Each row comes from the steps of one path. Every step used is in the known rows, and no mark comes twice. Write the path behind each row, first mark first.
Known rows:
razi, mapin: [-10,13,-3,-12,1,21,2,10,-10,-3,-4,0,18,14,-2,11,-4,14,6,8,-13,22,-7,5,5,2,-16,11,0,8,5,2,0,15,-18,15,2,6,-3]
gunot, dukod, mapin, razi: [8,20,7,-20,-3,12,-6,-5,-8,9,-16,3,26,9,8,9,-16,10,9,8,2,20,8,-11,-5,-24,-12,0,-2,8,-3,14,-29,10,-17,27,-7,5,-8]
razi, madu, dukod, gunot: [5,22,9,-1,0,10,16,-5,-11,4,6,9,18,6,5,1,-17,11,-13,24,-2,12,-6,-7,3,-10,-15,6,-8,2,3,-1,2,18,-16,20,18,5,3]
nimu, razi, madu, sibed: [4,10,5,-13,-6,20,11,5,6,17,7,-6,12,7,0,12,-9,17,-4,3,-6,16,11,-14,1,-4,-19,3,-11,-10,4,10,-4,9,-17,16,6,5,-2]
mapin, sibed, gunot: [2,20,-6,-6,-6,19,1,3,4,3,-4,-1,5,6,13,13,-7,12,5,7,-3,-1,3,11,-6,-22,8,5,-7,-6,12,4,-27,7,2,17,1,-7,-18]
ziril, sibed: [1,21,-4,-6,-4,5,-2,14,-9,1,-2,1,7,11,7,12,-11,24,-2,9,-13,20,2,-2,9,3,-6,14,-18,3,3,-2,-11,6,4,2,1,5,3]
ziril, sibed, gunot, dukod, mapin: [-5,22,-7,-12,2,16,4,-5,-4,8,-12,-5,19,14,13,16,-14,19,12,13,3,7,13,-2,-3,-21,-13,2,5,4,-3,19,-25,16,-5,22,2,2,0]
madu, sibed, gunot, dukod, mapin, navefo: [7,11,-16,-12,-14,27,13,-3,9,13,-7,-3,14,15,17,4,-18,16,2,18,3,9,21,-7,-4,-24,-6,-3,-2,-4,-6,10,-36,19,-15,23,5,-8,-11]
mapin, razi, gunot: [10,3,4,-11,-7,11,-7,-2,-15,-6,-14,-1,9,-3,-2,3,-6,9,-2,6,-14,19,-1,-8,2,-16,-13,11,-11,0,9,-3,-14,7,-14,36,-2,-4,-11]
ziril, sibed, gunot, dukod: [9,21,-6,-1,0,14,11,4,1,-4,-5,-11,7,2,16,12,-9,24,13,11,10,2,13,2,1,-13,-5,6,4,4,3,15,-19,9,4,9,6,4,-4]
nimu, razi: [2,17,2,0,0,11,0,10,-1,-5,-15,5,16,2,-12,2,-8,19,-1,14,-13,23,2,-4,7,-8,-6,18,-4,-8,-7,14,-9,-10,-23,15,5,2,-4]
gunot, dukod, mapin: [-5,19,-5,-14,-2,19,0,-9,-2,6,-13,-2,23,15,9,14,-14,19,12,16,2,13,10,-1,-3,-14,-17,2,5,4,-11,20,-21,16,-13,22,7,2,0]
navefo, gunot, dukod, mapin: [-5,21,-7,-12,3,25,5,-9,-2,-1,-12,-3,21,10,9,11,-17,18,13,13,-2,12,8,1,-6,-17,-25,2,7,5,-9,21,-24,12,-13,21,5,2,3]
ziril, sibed, gunot, dukod, mapin, navefo: [6,13,-18,-7,-13,24,9,-2,5,10,-12,-3,14,13,15,2,-21,20,2,20,2,10,16,-7,-4,-22,-3,2,-5,-1,-6,6,-35,16,-12,20,3,-6,-8]
firo, sibed, gunot, dukod: [7,12,-7,-5,-2,17,10,-1,-3,-8,-3,-13,6,0,13,12,-5,18,16,9,12,-3,12,8,-3,-19,-5,-3,9,4,5,21,-19,10,0,15,10,5,-6]
madu, sibed, gunot, dukod, mapin: [-4,20,-7,-17,0,20,7,-7,2,9,-7,-5,19,15,16,18,-12,16,13,11,5,7,16,-2,-5,-22,-15,-4,7,2,-4,23,-25,19,-9,24,4,-1,-5]
nimu, razi, gunot, dukod, mapin: [-5,15,-5,-11,0,18,2,-11,-5,3,-19,-6,23,9,2,9,-11,20,9,15,-1,15,9,-8,0,-18,-20,8,6,1,-11,21,-18,13,-19,34,10,0,1]
mapin, navefo, gunot, dukod: [14,14,-12,2,-3,30,17,-5,6,-13,-7,-9,7,-3,10,0,-19,21,9,12,5,8,11,3,-4,-15,-19,3,5,2,-7,12,-26,5,-11,10,11,1,-3]
navefo, gunot, dukod, mapin, razi: [8,20,6,-18,1,15,-3,-7,-9,4,-17,2,25,6,7,6,-18,7,10,5,0,19,7,-9,-7,-25,-17,-1,-2,7,-3,15,-32,6,-17,26,-8,4,-8]
dukod, gunot: [3,23,6,-1,-3,5,5,-2,-8,-9,5,12,14,8,1,7,-13,15,-8,22,-8,13,1,6,1,-12,-7,4,-4,7,4,2,-4,16,-10,18,8,-9,-3]
navefo, gunot, dukod, mapin, sibed: [-4,24,-9,-16,-10,29,3,-15,7,9,-11,-4,20,11,12,6,-15,17,7,7,5,10,1,4,-9,-15,-6,4,-6,-2,-8,15,-31,13,-8,23,11,-2,-8]
nimu, razi, gunot: [3,4,-2,-1,-3,12,-2,2,-9,-10,-16,-3,9,-4,-13,1,-3,16,-3,12,-19,20,0,-7,7,-12,-14,21,-7,-9,0,5,-6,-1,-20,35,9,-5,-5]
firo, sibed, gunot, dukod, mapin: [-6,17,-9,-15,0,19,2,-8,-6,5,-10,-7,20,12,12,17,-11,16,15,13,4,3,11,2,-6,-22,-13,-3,9,4,-3,24,-24,17,-8,24,5,1,-2]
dukod, mapin, sibed, gunot: [-4,22,-10,-12,-4,19,-1,-1,3,8,-7,0,11,10,13,14,-10,11,7,7,-3,1,6,9,-8,-26,7,3,-5,-6,10,8,-30,12,-1,24,-1,-8,-17]

Which path is each row?
[5,11,-14,-8,-16,26,7,-7,6,9,-13,-1,15,13,12,2,-21,18,2,22,1,14,15,-7,-3,-20,-8,2,-4,0,-11,8,-31,16,-18,21,6,-6,-8] -> gunot, dukod, mapin, navefo
[14,15,2,-9,-3,20,15,-2,5,4,-1,-14,9,0,16,13,-9,16,13,5,16,2,18,-6,-3,-21,-10,-5,5,1,7,17,-20,14,-4,18,3,5,-9] -> mapin, razi, madu, sibed, gunot, dukod
[9,10,-14,0,-3,31,12,2,3,-11,-4,3,4,-2,4,-3,-21,14,-3,11,-17,12,4,6,-4,-16,-18,8,-7,-4,0,0,-28,-2,-13,11,1,-5,-3] -> mapin, navefo, gunot
[11,15,-11,2,0,32,22,-2,5,-12,-12,-10,13,-2,3,-4,-14,20,10,12,3,13,8,0,-2,-15,-21,8,8,2,-9,16,-24,3,-19,14,12,4,-1] -> nimu, razi, mapin, navefo, gunot, dukod
[12,16,-3,-5,0,21,18,-1,8,2,-2,-14,10,0,10,11,-8,20,11,7,13,1,18,-5,-2,-19,-12,0,8,-3,2,20,-16,10,-8,17,8,6,-7] -> nimu, razi, madu, sibed, gunot, dukod
[6,7,-15,-9,-16,26,6,-9,3,8,-14,-3,14,11,10,1,-19,19,-1,21,-2,14,14,-9,-2,-20,-9,4,-4,-2,-9,6,-31,17,-19,28,7,-7,-8] -> razi, gunot, dukod, mapin, navefo
[7,16,4,-21,-2,11,-4,-3,-11,9,-14,-1,24,8,9,10,-13,7,13,6,4,12,9,-9,-7,-28,-9,-5,-1,8,3,18,-32,10,-13,30,-7,5,-10] -> firo, sibed, gunot, dukod, mapin, razi
[-4,13,-7,-15,-3,19,1,-13,-6,3,-16,-7,21,11,7,11,-11,19,9,15,-1,13,9,-4,-1,-17,-21,4,5,3,-8,18,-19,19,-14,32,8,-1,0] -> razi, gunot, dukod, mapin
[9,19,-6,-5,-5,21,10,-4,7,-2,-8,-11,9,1,16,9,-9,20,14,10,16,1,10,6,-4,-20,0,2,5,0,1,16,-24,12,0,16,10,0,-13] -> mapin, sibed, gunot, dukod
[-8,19,-5,-19,0,17,3,-1,-11,15,-11,8,23,19,13,9,-15,13,1,14,-5,18,1,-6,5,-11,-19,7,-6,-4,-10,10,-16,13,-19,21,12,7,3] -> madu, dukod, mapin
[5,11,9,-24,-8,20,6,-1,2,24,6,-4,17,11,8,15,-13,11,-2,0,-5,17,12,-17,-4,-10,-22,-4,-14,-3,8,6,-14,17,-14,23,-2,5,-4] -> dukod, mapin, razi, madu, sibed
[2,12,-14,-5,-2,32,9,-3,2,-6,-7,4,9,3,6,1,-24,13,0,12,-17,12,6,3,-7,-18,-22,5,-5,-3,-2,5,-33,1,-15,16,1,-5,-3] -> dukod, mapin, navefo, gunot
[9,20,6,-18,0,11,-4,-4,-7,8,-17,2,24,8,9,10,-16,9,12,7,3,16,10,-10,-6,-29,-9,-1,-1,6,2,16,-33,10,-15,28,-9,3,-12] -> sibed, gunot, dukod, mapin, razi
[-5,20,-6,-13,2,20,2,-7,-1,5,-13,-3,19,13,12,16,-13,17,14,14,2,7,13,0,-5,-22,-13,0,8,3,-5,20,-25,16,-10,24,3,1,-3] -> sibed, gunot, dukod, mapin
[5,9,-13,-8,-12,26,10,-3,2,20,-14,4,19,11,6,-4,-24,14,-8,22,-6,17,7,-17,0,-17,-11,8,-12,-9,-10,3,-26,10,-28,25,10,4,-3] -> nimu, razi, madu, dukod, mapin, navefo
[6,13,12,-10,-2,21,-4,-11,-7,20,-9,-8,21,-2,2,14,-22,9,5,11,-2,8,3,-20,-13,-24,-17,1,-5,4,9,6,-18,15,-16,29,-8,12,-2] -> sibed, gunot, dukod, mapin, razi, madu
[4,4,3,-15,-4,12,-9,-5,-15,0,-17,0,14,2,-1,6,-9,8,1,8,-14,20,1,-12,0,-20,-16,9,-10,0,6,2,-19,10,-16,43,-3,-5,-9] -> dukod, mapin, razi, gunot
[-4,20,-8,-15,-13,24,1,-14,6,10,-17,-6,22,9,6,4,-10,18,5,10,4,15,1,-3,-5,-17,-3,10,-6,-6,-10,15,-28,12,-12,33,15,-3,-10] -> nimu, razi, gunot, dukod, mapin, sibed
[6,6,2,-17,-4,12,-2,-4,-18,4,-15,2,16,3,2,3,-8,6,-2,7,-10,21,-2,-14,3,-20,-19,11,-12,-1,4,1,-18,11,-19,43,3,-1,-8] -> madu, dukod, mapin, razi, gunot
[11,10,-3,0,-3,17,9,-6,-2,-11,-16,-13,12,-4,-1,1,-4,24,9,14,5,14,8,-6,4,-13,-15,14,6,-2,-7,17,-10,5,-15,27,16,2,-3] -> nimu, razi, gunot, dukod
[15,9,2,-7,-5,16,5,-9,-6,-8,-14,-10,11,-3,5,4,-8,18,10,9,8,14,8,-7,2,-17,-16,7,2,5,-1,12,-16,12,-12,28,9,2,-7] -> mapin, razi, gunot, dukod
[-3,21,-7,-12,-3,24,4,-4,2,18,-6,-2,12,8,15,12,-12,10,4,9,0,-2,1,0,-8,-25,1,4,-7,-7,10,5,-26,13,-4,26,5,0,-13] -> razi, madu, dukod, mapin, sibed, gunot
[-9,16,0,-16,0,22,3,-6,-11,21,-10,5,25,15,11,11,-19,11,0,15,-6,15,-2,-12,-1,-11,-25,7,-7,-4,-6,8,-12,16,-21,24,12,12,6] -> razi, madu, dukod, mapin
[8,12,7,-23,-8,20,9,-4,4,22,6,-7,18,9,11,14,-13,13,2,1,3,15,14,-19,-4,-12,-22,-6,-10,-1,6,10,-15,19,-14,24,1,8,-4] -> gunot, dukod, mapin, razi, madu, sibed
[1,11,8,3,-2,20,-1,-2,-2,11,-9,-4,16,-5,-13,8,-18,17,-5,16,-14,15,-3,-16,-3,-7,-16,15,-8,-6,2,5,0,2,-21,19,3,11,4] -> nimu, razi, madu
[1,21,-7,-3,2,7,2,15,-6,0,0,-1,2,5,12,16,-9,17,4,8,-9,4,6,5,1,-15,1,9,-8,-1,15,1,-19,6,8,9,-5,-1,-7] -> ziril, sibed, gunot
[-5,18,-4,-16,1,23,7,-10,1,15,-7,-8,20,12,14,18,-14,17,12,12,5,5,16,-6,-8,-21,-19,-3,6,2,-1,19,-22,21,-10,26,3,3,-1] -> razi, madu, sibed, gunot, dukod, mapin
[7,25,6,-3,-1,4,16,0,-10,-3,5,14,16,10,9,1,-12,12,-11,22,0,15,-4,0,7,-10,-11,6,-7,2,0,2,-3,14,-15,18,20,-1,0] -> madu, dukod, gunot
[6,14,11,-8,0,25,-3,-14,-7,15,-10,-7,21,-3,0,10,-26,10,3,11,-6,11,1,-20,-13,-18,-26,2,-7,5,5,6,-19,11,-18,28,-6,13,1] -> navefo, gunot, dukod, mapin, razi, madu
[11,23,13,-4,-1,8,14,-5,-12,5,4,11,20,6,5,0,-17,8,-12,22,0,13,-5,-11,2,-14,-15,5,-10,3,4,-2,-3,16,-17,23,15,6,1] -> mapin, razi, madu, dukod, gunot
[-4,20,-8,-7,-1,22,4,8,2,3,-8,-3,12,6,5,9,-4,10,7,5,-4,5,0,8,-3,-20,6,8,-2,-4,11,6,-21,7,-7,23,2,-3,-18] -> nimu, razi, mapin, sibed, gunot
